Every row comes from one small tree of marks. Brackets hold a mark, then the marks that hang from it, in the order of their numbers. Every link used is in the known rows. Which tree was each row made from?
Known rows:
{q70 q89 q247 q306 q840}: [  9.0  -1.6  13.3  41.4  -4.4 -29.7  22.1   9.7   1.5 -30.0 -24.9 -12.7
   5.4  15.2   6.2  33.5  11.1   6.9   0.5  10.4 -11.1   2.3  10.3]
{q666 {q70 {q89 {q757 q672}} q247 q306 q840}}: [  0.5  -4.1  12.5  41.3  -5.3 -32.9  24.7  13.1   4.5 -23.3 -23.4  -6.1
   2.7  15.2   2.5  26.6   9.6   5.4  25.1  18.5 -22.5   0.3   8.5]
{q785 {q666 {q70 {q89 {q757 q672}} q247 q306 q840}}}: [ -3.5  -6.8   7.2  38.3   2.2 -35.0  20.1  11.1   3.6 -20.9 -15.9  -5.0
   3.7   8.3   9.4  11.2   6.5   2.9  12.9   1.0 -17.0  -3.5  20.2]
{q978 {q661 q723}}: [ 13.0  -0.3   7.9   8.2  -3.6   7.5   4.4  12.9   5.8  -0.1  12.3  -7.5
   5.6  -3.2   9.3  10.1  -9.7   2.5   2.3  -3.5  -4.2   0.7 -12.6]
{q840 {q70 {q247 q661}}}: [-20.7  -4.9   0.3  26.7  -4.8 -12.4   7.2  18.9   1.4  -0.6  -1.1   3.4
   7.6   4.9  11.3   2.4   6.9   0.3  12.1 -12.9   1.5  -3.9 -29.9]
{q978 q661}: [ 11.8  -2.1   8.7   2.3  -4.3  16.9   3.6   9.4   6.0   5.5   2.9  -4.3
   2.0  -4.2   8.5   6.4  -3.9   3.0   4.4 -12.3 -11.6  -1.2 -11.5]
{q840 {q70 {q89 {q757 q672}} q247 q306}}: [-10.1  -7.7   0.6  31.5  -3.6 -30.0  24.5  21.7   5.8 -25.2 -24.9  -4.7
   5.4  11.8   6.6  18.7   2.1  -2.2  12.4  14.4 -20.6   7.0 -35.2]
{q785 {q666 q70}}: [ -8.3  -2.4  -0.8   8.7   4.3  -6.3  -2.4   5.5   2.0  -2.0   7.1   4.6
   1.7  -6.6   4.8  -6.0   2.3   2.3   5.1 -22.4  -3.0  -6.3  23.6]
{q785 q666}: [ -4.4  -3.2  -2.0   5.6   5.9  -8.2  -0.4   0.8   0.4  -2.4   3.9   0.4
   1.0  -4.3   7.4 -10.1  -1.3  -0.3  -9.1 -15.2   1.7  -4.1  13.1]
{q672 {q757 q89}}: [ -8.4   1.7  -3.1   1.2  -5.8  -2.5  10.4   7.2   0.7  -1.6  -4.8  -1.6
   5.2   3.3   1.4   0.3   2.2   0.6  -9.0  13.7 -12.7   5.6 -17.0]
{q757 {q89 q70} q672}: [ -3.1  -5.4 -13.0   8.5   6.6  -4.6   3.6   7.2  -2.8   5.4 -20.0   5.4
   7.9   0.0   3.5   5.9  -4.5   2.4   5.7  24.2 -15.9   4.1 -19.5]
{q89 {q70 q247 q306} {q757 q672}}: [-13.2  -6.7   5.0  27.3   3.7 -44.9  30.0   7.6   0.8  -9.2 -38.4   4.7
   0.0  13.1   3.9   8.7 -13.5  -3.8  10.7  35.6 -23.0   0.2 -39.2]
{q666 {q70 {q247 q661}} q785}: [-10.4   3.4   7.6  20.1  -5.1  -9.9   5.4  23.8  -2.5  -0.2   6.8   5.0
   0.6   8.8   9.6  -3.0   6.4  13.0  33.3 -30.1  -2.5  -9.0  16.4]
{q247 {q661 q723 q978}}: [  4.7   4.9   5.2  27.2  -5.4 -12.7   8.8  -8.1   4.6  -7.0  11.3 -12.6
   7.4   4.4  12.5  -2.1  -3.7  -3.6   4.9  -3.0  23.2  -6.7   7.0]
{q70 {q89 q757} {q247 q661} q306 q840}: [  2.2  -3.4  22.7  47.0  -9.7 -41.2  34.7   4.5   4.3 -29.0 -30.1 -13.0
   6.9  21.9  17.2  22.2   9.8   1.8   6.6  11.8 -16.4  -3.9  -3.9]
{q723 {q661 q978}}: [ 5.8  0.2  6.2  6.0 -3.9 -5.5  4.8 -8.8  9.2 -6.7 -0.5 -2.4 -4.7  3.4
  8.6 -2.9  2.1 11.7 -2.2 -5.3 16.5 -5.4 19.7]
{q70 {q89 q757} {q247 {q661 q723 q978}} q306 q840}: [  9.2   1.0  23.0  62.4 -11.8 -51.9  39.1   2.1   6.4 -39.6 -23.9 -24.0
   7.3  22.6  16.5  25.1   0.6   1.7   1.0  20.4  -1.7  -2.5   2.7]
{q672 {q757 {q89 {q70 {q247 q661} q306 q840}}}}: [-14.7   0.2   7.3  30.0  -7.0 -21.4  22.7  12.0   0.7  -6.2 -19.2   1.7
  11.2  11.5   7.3  14.4   4.4   3.4  -3.8  18.7 -16.9  -0.6 -24.2]
{q757 {q89 {q70 q247 q840}} q672}: [ -5.2  -6.7  -7.5  27.8   3.7 -19.7  10.7  13.4  -4.7   3.1 -25.3   1.8
   9.1   7.4   4.6  12.9  -0.1   7.2   6.2  30.9 -13.7   2.1 -18.3]
{q89 q757}: [ -3.8  -1.8   6.5  -1.6  -4.1 -15.3  12.6  -2.2   1.7  -5.0 -10.0  -1.1
  -4.7   6.2   0.3  -7.4  -8.6  -3.0  -4.7  14.7 -10.8   1.1 -16.0]
{q840 q70}: [-11.0  -3.8  -2.4  10.4  -3.6   1.3  -0.8  15.2   3.0  -3.6   2.6   4.8
   4.5   1.0  -1.9   5.8   2.3   1.1   5.6  -3.2  -2.6   3.3 -20.7]
{q785 {q666 {q70 q89 {q247 {q661 q723}} q840}}}: [ -7.5  -2.2   6.6  39.7   1.0 -31.3   8.9  14.0   1.4 -13.8   8.0  -7.6
  11.3   2.7  12.0   5.1   8.9   5.9   6.1 -14.7   1.8  -9.7  27.2]

Write each row's tree:
[-10.0  -7.0   8.1  34.8   0.5 -51.0  26.1  11.8  -2.7  -1.2 -28.2  -0.9
   2.3  17.4  -3.2   4.4  -9.8   1.4   5.0  47.2 -17.7  -2.4 -30.9] : {q89 {q70 q247 q840} {q757 q672}}
[-12.7  -5.1   5.0  28.8  -6.1 -28.6  22.7  22.0   6.0 -28.8 -22.9  -3.7
   4.1   9.7   5.9  19.7   0.3   0.0   2.4   6.8 -19.1   6.5 -32.5] : {q840 {q70 {q89 q757} q247 q306}}
[-21.6  -2.5  10.0  23.1  -1.7 -42.6  23.6   8.1  -0.3  -0.5 -21.4   3.9
   3.6   8.6   6.3  -5.6 -13.1  -2.3  -3.0  18.7 -12.8  -8.1 -39.3] : {q89 {q70 {q247 q661}} q757}
[ -3.3  -3.6   8.4  36.2   1.6 -25.2  11.7  11.8   2.7 -22.2  -8.2  -3.0
   5.0   2.9   8.4  15.3   9.6   6.7   5.5 -14.3 -10.5  -4.8  32.1] : {q785 {q666 {q70 q89 q247 q306 q840}}}
[ -5.0  -4.2  11.0  35.3  -0.2 -33.2  18.3  10.9   4.1 -24.1 -13.4  -4.2
   2.7   6.1   8.5  11.9   4.9   4.6   2.9  -6.3 -15.5  -4.0  21.7] : {q785 {q666 {q70 {q89 q757} q247 q306 q840}}}
[  7.0  -6.1  14.1  44.0  -4.3 -44.8  34.7   8.8   2.4 -29.9 -35.4 -14.8
   3.3  22.7   7.3  25.4   5.6   2.7  10.5  32.3 -21.6   4.1  -5.3] : {q70 {q89 {q757 q672}} q247 q306 q840}
[-14.6  -3.9   4.8  28.6   3.9 -15.8   8.8   5.4   2.7  -8.7  -3.9   5.8
   4.4  -1.0  18.3   2.0   6.9   1.3  15.1 -32.6  -3.5 -10.6  17.9] : {q785 {q666 {q70 {q247 q661} q306}}}
[-12.0  -2.9  21.2  44.5  -4.0 -52.7  31.6   7.4   1.0 -15.7 -26.5   1.8
   6.7  18.2   7.6  16.8 -10.0   1.2   1.2  30.1 -12.9  -6.6 -27.1] : {q89 {q70 {q247 {q661 q723}} q306 q840} q757}
[  9.2  -3.9   5.3  13.2  -1.1 -20.7  23.3  -2.0   6.3 -26.4 -27.3  -8.1
   2.5  11.0   4.8  14.9  -0.3  -5.4   9.0  22.2 -24.0   7.1  -8.4] : {q70 {q89 {q757 q672}} q306}
[-15.5   1.4   4.5  29.6  -6.1 -28.8  19.1  16.6  -0.8  -2.9  -6.5  -1.9
  13.9  10.1   5.7   8.3   0.4   3.6  -8.7  25.8  -7.7  -0.9 -26.8] : {q672 {q757 {q89 {q70 {q247 {q661 q723}} q840}}}}
[ -9.9  -4.2   0.3  30.6  -3.6 -19.1  14.4  22.6   4.8 -25.4 -16.5  -2.1
   6.4   6.0   5.5  24.9   6.0   2.1   4.9  -3.3 -11.8   5.7 -23.2] : {q840 {q70 q89 q247 q306}}
[  6.0  -3.4   0.1   6.2  -0.8 -21.5  16.5   3.6   3.2 -13.8 -14.0 -12.0
   2.4   7.7  -0.3  -0.9  -1.2  -4.1   1.9  27.1 -17.7   5.0 -11.2] : {q70 {q89 {q757 q672}}}
[-18.5   0.7   2.6  21.9  -4.7 -18.8  21.3  11.4   1.2  -4.8 -18.7   3.8
  11.0   7.0   9.3   8.9   1.1   0.1  -4.2  14.5 -16.4  -0.3 -32.3] : {q672 {q757 {q89 {q70 {q247 q661} q306}}}}
[ -9.2  -1.8   4.6  33.9   3.5 -26.9  11.4  11.3   3.9 -21.0   0.4  -3.1
   9.2  -0.2  17.6   8.4   5.6   0.9   9.3 -23.3  -2.8  -7.3  20.0] : {q785 {q666 {q70 q89 {q247 {q661 q723}} q306}}}
[-16.4  -2.7  11.3  22.9  -0.3 -43.5  27.4   8.7   1.1 -14.3 -34.0   6.4
  -1.4   9.7   2.0  10.9 -16.3  -1.5  -5.7  24.5 -21.0  -0.9 -35.7] : {q89 {q70 q247 q306} q757}
[ -9.8  -6.3   3.8  31.9   3.3 -29.3  19.1   6.8   5.0 -16.9 -13.4  -1.8
   6.4   4.3  18.3   1.2   6.1  -1.8  17.8 -13.4 -15.8  -7.2   9.5] : {q785 {q666 {q70 {q89 {q757 q672}} {q247 q661} q306}}}
[-17.4  -5.0   3.8  33.8  -4.6 -11.0  13.8  15.2   3.9 -10.4 -11.9   6.0
   7.3   7.3  15.3  15.1   8.2  -0.6  17.4 -15.3  -4.0  -2.8 -28.2] : {q840 {q70 {q247 q661} q306}}
[ -9.5  -2.4   8.5  46.8  -9.6 -35.6  29.1  16.9   9.0 -32.1 -15.4 -12.2
   8.7  12.2  13.9  18.3  -1.7  -2.7   5.8   4.6  -4.3   2.2 -29.2] : {q840 {q70 {q89 q757} {q247 {q661 q723 q978}} q306}}
[-13.6   1.3   7.4  33.1  -6.1 -28.1  22.6  13.6   0.6  -9.9 -13.0  -0.2
  14.1  12.1   7.7  16.0   0.8   3.1  -4.7  24.1 -11.0   0.4 -25.5] : {q672 {q757 {q89 {q70 {q247 {q661 q723}} q306 q840}}}}
[ -9.8  -3.4   8.6  42.9 -10.5 -30.1  28.3  12.9   9.4 -29.1 -21.5  -8.8
   7.0  11.9  13.5  16.3   1.6  -2.5   6.7  -1.1  -9.1   1.1 -28.8] : {q840 {q70 {q89 q757} {q247 {q661 q978}} q306}}
[-10.0  -3.7   5.8  25.3   2.1 -29.7  15.7  10.1   4.8 -22.2 -13.6  -2.4
   1.9   0.1  10.9   6.0   0.7   1.7   2.5 -13.1 -15.9  -3.4  13.2] : {q785 {q666 {q70 {q89 q757} q247 q306}}}
